Each row was made from one walk, in order. Every step used is in the known rows, and no mark comes twice. Write each row's walk.
In the rows, 128 means zero.
Known rows:
guta > besen > gabovu > palo: [135  99 153  93 116  94 130  99 168 185 167 174 155 143 132  88 107 165
 190 147 171  78 129 140 157 179 154]
besen > gabovu > palo > dasov > zari > zeser: [ 97 140 111 104 107  70 101 115 137 139 124 149 168 171 118 105  75 165
 157 172 168 142 136 144 134 198 130]
guta > besen: [135  96 163 110 106 123 157 102 162 185 166 176 134 121 123 107 134 167
 158 122 159  95 132 138 162 154 169]
nuson > salor > palo > dasov > zari > zeser: [ 99 134 116  88  84 115 158  66 139 120 106 180 161 109 105 140 111 223
  86 145 176 172 118 183 176 179 122]
nogis > guta > fube: [158  69  90 117 111 109 128 167 109 165 103 171 112 132 101 117 109 112
 109  90 179  55 109 137 124 106 117]
nogis > guta: [141  82  99 114  95 140 131 150 116 158 117 186 125 135 112 125  94 133
 113 110 156  73 116 130 134 121 128]
besen > gabovu > palo > dasov > zari > fube > guta: [107 131 125 100 110  69 104 136 128 135 138 157 155 189 117 109  81 160
 178 182 168 110 124 155 122 182 118]
salor > palo: [127 129 136 100  91 132 171  76 140 150 137 163 172 143 148 115 101 157
  82 137 159 118 132 144 133 168  99]
zeser > zari > dasov: [133 126  90  96 157 110 146 141 117 116 171 187 142 163 109 162 101 156
 132 180 145 151 157 159 117 165 127]
nuson > salor > palo: [129 127 118  78 101 133 159  69 133 137 135 185 153 106 120 135 103 200
  95 142 170 129 109 173 176 158 107]
zeser > zari > fube: [157 130 101 105 157 112 146 182  94 117 158 179 114 163 136 153 103 106
 151 193 143 143 161 179 110 162 153]
dasov > zari > fube: [108 148 116  97 113  88 145 148  93 126 142 171 117 150 121 164  97 132
 123 171 152 142 167 181 110 156 161]
gabovu > palo > dasov > zari > fube > bipen: [ 88 145 111  95  76  99 119 118 113 139 137 180 176 189 110 120  76 207
 109 170 173 129 148 165 123 170  99]
salor > nuson: [150 152 173 115 103 108 160 123 137 164 126 152 159 134 111 114 115 172
 123 124 174 155 133 109 133 177 135]
bipen > fube > guta > nogis: [119  90 163 135  65 153 138 182 131 184 112 142 108 129 131 109 146 120
 109 135 145 115  98 143 140 110 137]
fube > guta: [123 108 148 123  96 138 156 158 114 158 149 155 131 152 124 125 115 148
 142 122 146  81 102 128 142 113 127]
besen > guta: [163 145 118 102 122 121 156 147 101 149 158 187 139 124 146  78 105 154
 141 139 185 116 125 129 152 122 117]
zari > dasov > palo: [ 86  96 114  79  95  91 129  65 149 126 172 179 150 166 110 153 120 210
 114 163 113 157 148 146 144 162 125]
palo > gabovu: [129 139 119 138 137 119 114 118 165 159 130 167 113  90 133 113  95 139
  86 146 127 145 120 126 163 172 172]
bipen > fube > guta > besen: [125  75 178 114  82 154 161 176 153 195 138 144 122 139 136  91 151 146
 126 151 140 108 104 160 151 113 158]
guta > fube > bipen: [148 107 132 120 132  70 152 153  84 169 155 141 137 123 138 131 110 136
 105 103 165  72 127 159 139 123 116]
gabovu > palo > dasov: [ 99 139 110 108  75 127 109 103 141 153 129 170 170 187  92  95  89 203
 113 151 176 134 127 134 135 162  89]
besen > gabovu > palo > dasov: [114 136 120 108 115  84  98 114 143 147 141 154 164 175 114  97  80 165
 166 168 168 119 120 137 134 187 111]
nuson > salor > palo > dasov: [115 129 124  92  92 129 155  65 145 127 122 186 156 114 102 132 115 223
  95 142 177 149 101 176 176 167 103]
bipen > fube > zari > dasov > palo > gabovu: [102  99 144 112  84 115 137 147 158 151 134 142 157 116 138 123 129 169
 107 196 111 163 157 169 121 147 161]
gabovu > palo: [119 137 101  88  89 134 114 110 124 166 147 169 165 175 118 100  71 170
 113 150 166 105 137 129 134 148  93]
zeser > zari > dasov > palo > gabovu: [123 129  71  90 163  99 140 126 139 105 159 203 149 146 129 156  98 163
 115 190 136 174 160 163 129 182 147]

Which walk is each row?
[123 126  75  84 153 102 149 128 125 105 166 199 154 162 125 161 102 165
 126 185 142 166 165 166 122 172 134] => zeser > zari > dasov > palo
[ 88  99 109  87 108  86 117  62 170 127 161 184 141 143 117 146 114 207
  97 170 105 167 143 143 154 176 142] => zari > dasov > palo > gabovu
[ 91 127 121  95  71 107 122 120 138 148 129 184 165 194  96 105  97 206
 135 162 186 118 135 157 125 163 109] => gabovu > palo > dasov > zari > fube > guta > besen
[181 132 108 106 138  90 153 164  94 156 144 171 126 121 136  70 120 133
 137 119 208 100 117 136 142 107 104] => besen > guta > fube
[105 114 144 117  86  90 142 117 122 125 167 150 178 132 107 165 108 188
 163 167 125 113 176 140 101 148 129] => fube > zari > dasov
[ 95 116 125 111  91  78 137 101 144 115 155 164 185 115 128 160 105 195
 146 177 116 135 180 145 113 165 149] => fube > zari > dasov > palo > gabovu
[105 144 128  94 111  77 157 151  73 129 159 176 135 142 145 174  85 148
 116 170 144 122 172 192 117 157 158] => dasov > zari > fube > bipen
[149  57 125 106 107 114 134 138 147 174 130 194 130 126 122 107 107 138
 165 114 168  47 113 135 147 144 156] => nogis > guta > besen > gabovu
[ 87 137 111 109  59 106 107 124 124 140 110 182 154 187  93 118  93 186
 123 151 189 122 130 145 118 160  94] => gabovu > palo > dasov > zari > fube > guta > nogis
[ 89 125 153 129  97  77 141 137 140 124 125 171 132 163  91 136 132 184
 160 161 170 147 130 174 126 175 157] => palo > dasov > zari > fube > guta > besen > gabovu
[171 127 114 113 118  74 156 172  89 146 131 154 149 107 145  78 118 136
 155 128 197 107 144 137 131 115 122] => besen > guta > fube > zari > zeser
[ 79 149  96 102  69 110 113 106 133 142 110 168 177 181  95 107  81 203
 102 155 180 160 147 144 131 175 109] => gabovu > palo > dasov > zari > zeser
[159 141 120 125  95 116 136 139  99 154 131 196 120 101 142  91 116 130
 143 109 203 106 116 110 152 125 110] => besen > guta > nogis
[136 100 127 122 116  56 137 144 112 145 142 129 145 129  96 142 129 145
 145 129 164  92 152 148  99 123 115] => guta > fube > zari > dasov
[155 120 110 107 150 115 154 199  91 117 157 178 115 171 138 151 107 108
 162 187 144 122 148 176 110 148 148] => zeser > zari > fube > guta
[114 111 142  80  96  96 161  82 147 124 126 191 151 123 111 135 121 218
 137 160 182 126 104 198 169 177 125] => nuson > salor > palo > dasov > zari > fube > guta > besen > gabovu
[127  71 179 104  85  89 127 150 131 153 157 158 111 191 123 114 133 156
 198 175 135  82 117 167 134 152 147] => zari > fube > guta > besen > gabovu > palo > dasov
[118 100 163  91 109  66 137 109 151 167 168 181 162 152 138 107 105 185
 190 165 170  84 141 169 149 192 159] => guta > besen > gabovu > palo > dasov > zari > fube > bipen
[104 135 127 111  92  88 143 162  88 129 127 175 108 146 122 168 107 122
 134 151 161 115 149 169 110 143 153] => dasov > zari > fube > guta > nogis
[106 122 141 136  69  99 147 138 111 135 125 121 178 106 138 144 104 152
 156 152 123 140 184 133 119 158 173] => fube > zari > zeser
[ 94 114 129 104  82  82 146 103 130 114 162 161 191 131 124 164 108 197
 158 173 122 128 184 146 106 155 137] => fube > zari > dasov > palo
[154 117 111 118 136 112 144 195  89 120 143 182 106 159 137 157 113  96
 163 173 153 117 143 167 110 150 145] => zeser > zari > fube > guta > nogis
[156  72  95 124 103  98 134 178 103 155 101 166 135 120 107 126 106 116
 129  99 179  46 129 139 105 105 120] => nogis > guta > fube > zari
[156  64 101 114 110  98 140 171  89 167 120 175 130 126 126 128  97 127
 102  90 171  36 114 148 131 108 114] => nogis > guta > fube > bipen
[111  99 159 109  97 101 153 142 150 164 146 174 155 159 119 105 117 178
 185 135 179  68 106 143 146 149 142] => fube > guta > besen > gabovu > palo > dasov > zari
[109 127 129  84 107  74 143 156 106 138 146 177 132 167 130 143  93 143
 161 176 167 100 154 180 113 158 156] => dasov > zari > fube > guta > besen > gabovu > palo
[131  63 119  96  93  94 123 141 145 159 117 203 136 153 110 109 101 157
 166 137 180  60 124 156 131 158 148] => nogis > guta > besen > gabovu > palo > dasov > zari > fube
[133  85 165 111  90 110 137 166  99 144 158 148  93 178 130 139 127 128
 164 166 115  93 123 162 127 127 145] => zari > fube > guta
[120 104 150 146  68 132 136 150 112 162 121 164 112 127 120 137 127 124
 144  91 163  70  93 108 143 117 121] => fube > guta > nogis
[130 103 112 120 123  47 129 133 132 138 131 141 148 112 112 136 125 149
 129 136 155 109 153 151 110 140 132] => guta > fube > zari > dasov > palo > gabovu
[101  97 148 105  74 119 145 149 144 150 141 139 162 132 133 129 134 170
 119 192 116 155 160 171 114 137 149] => bipen > fube > zari > dasov > palo
[106 149 110 103 119  76 103 118 137 140 135 161 168 173 113 106  73 165
 160 172 178 125 130 146 127 189 116] => besen > gabovu > palo > dasov > zari
[148 110 118 101 145  96 142 185 116 121 153 185 133 186 132 130 109 133
 190 198 162 116 142 181 113 171 145] => zeser > zari > fube > guta > besen > gabovu > palo > dasov
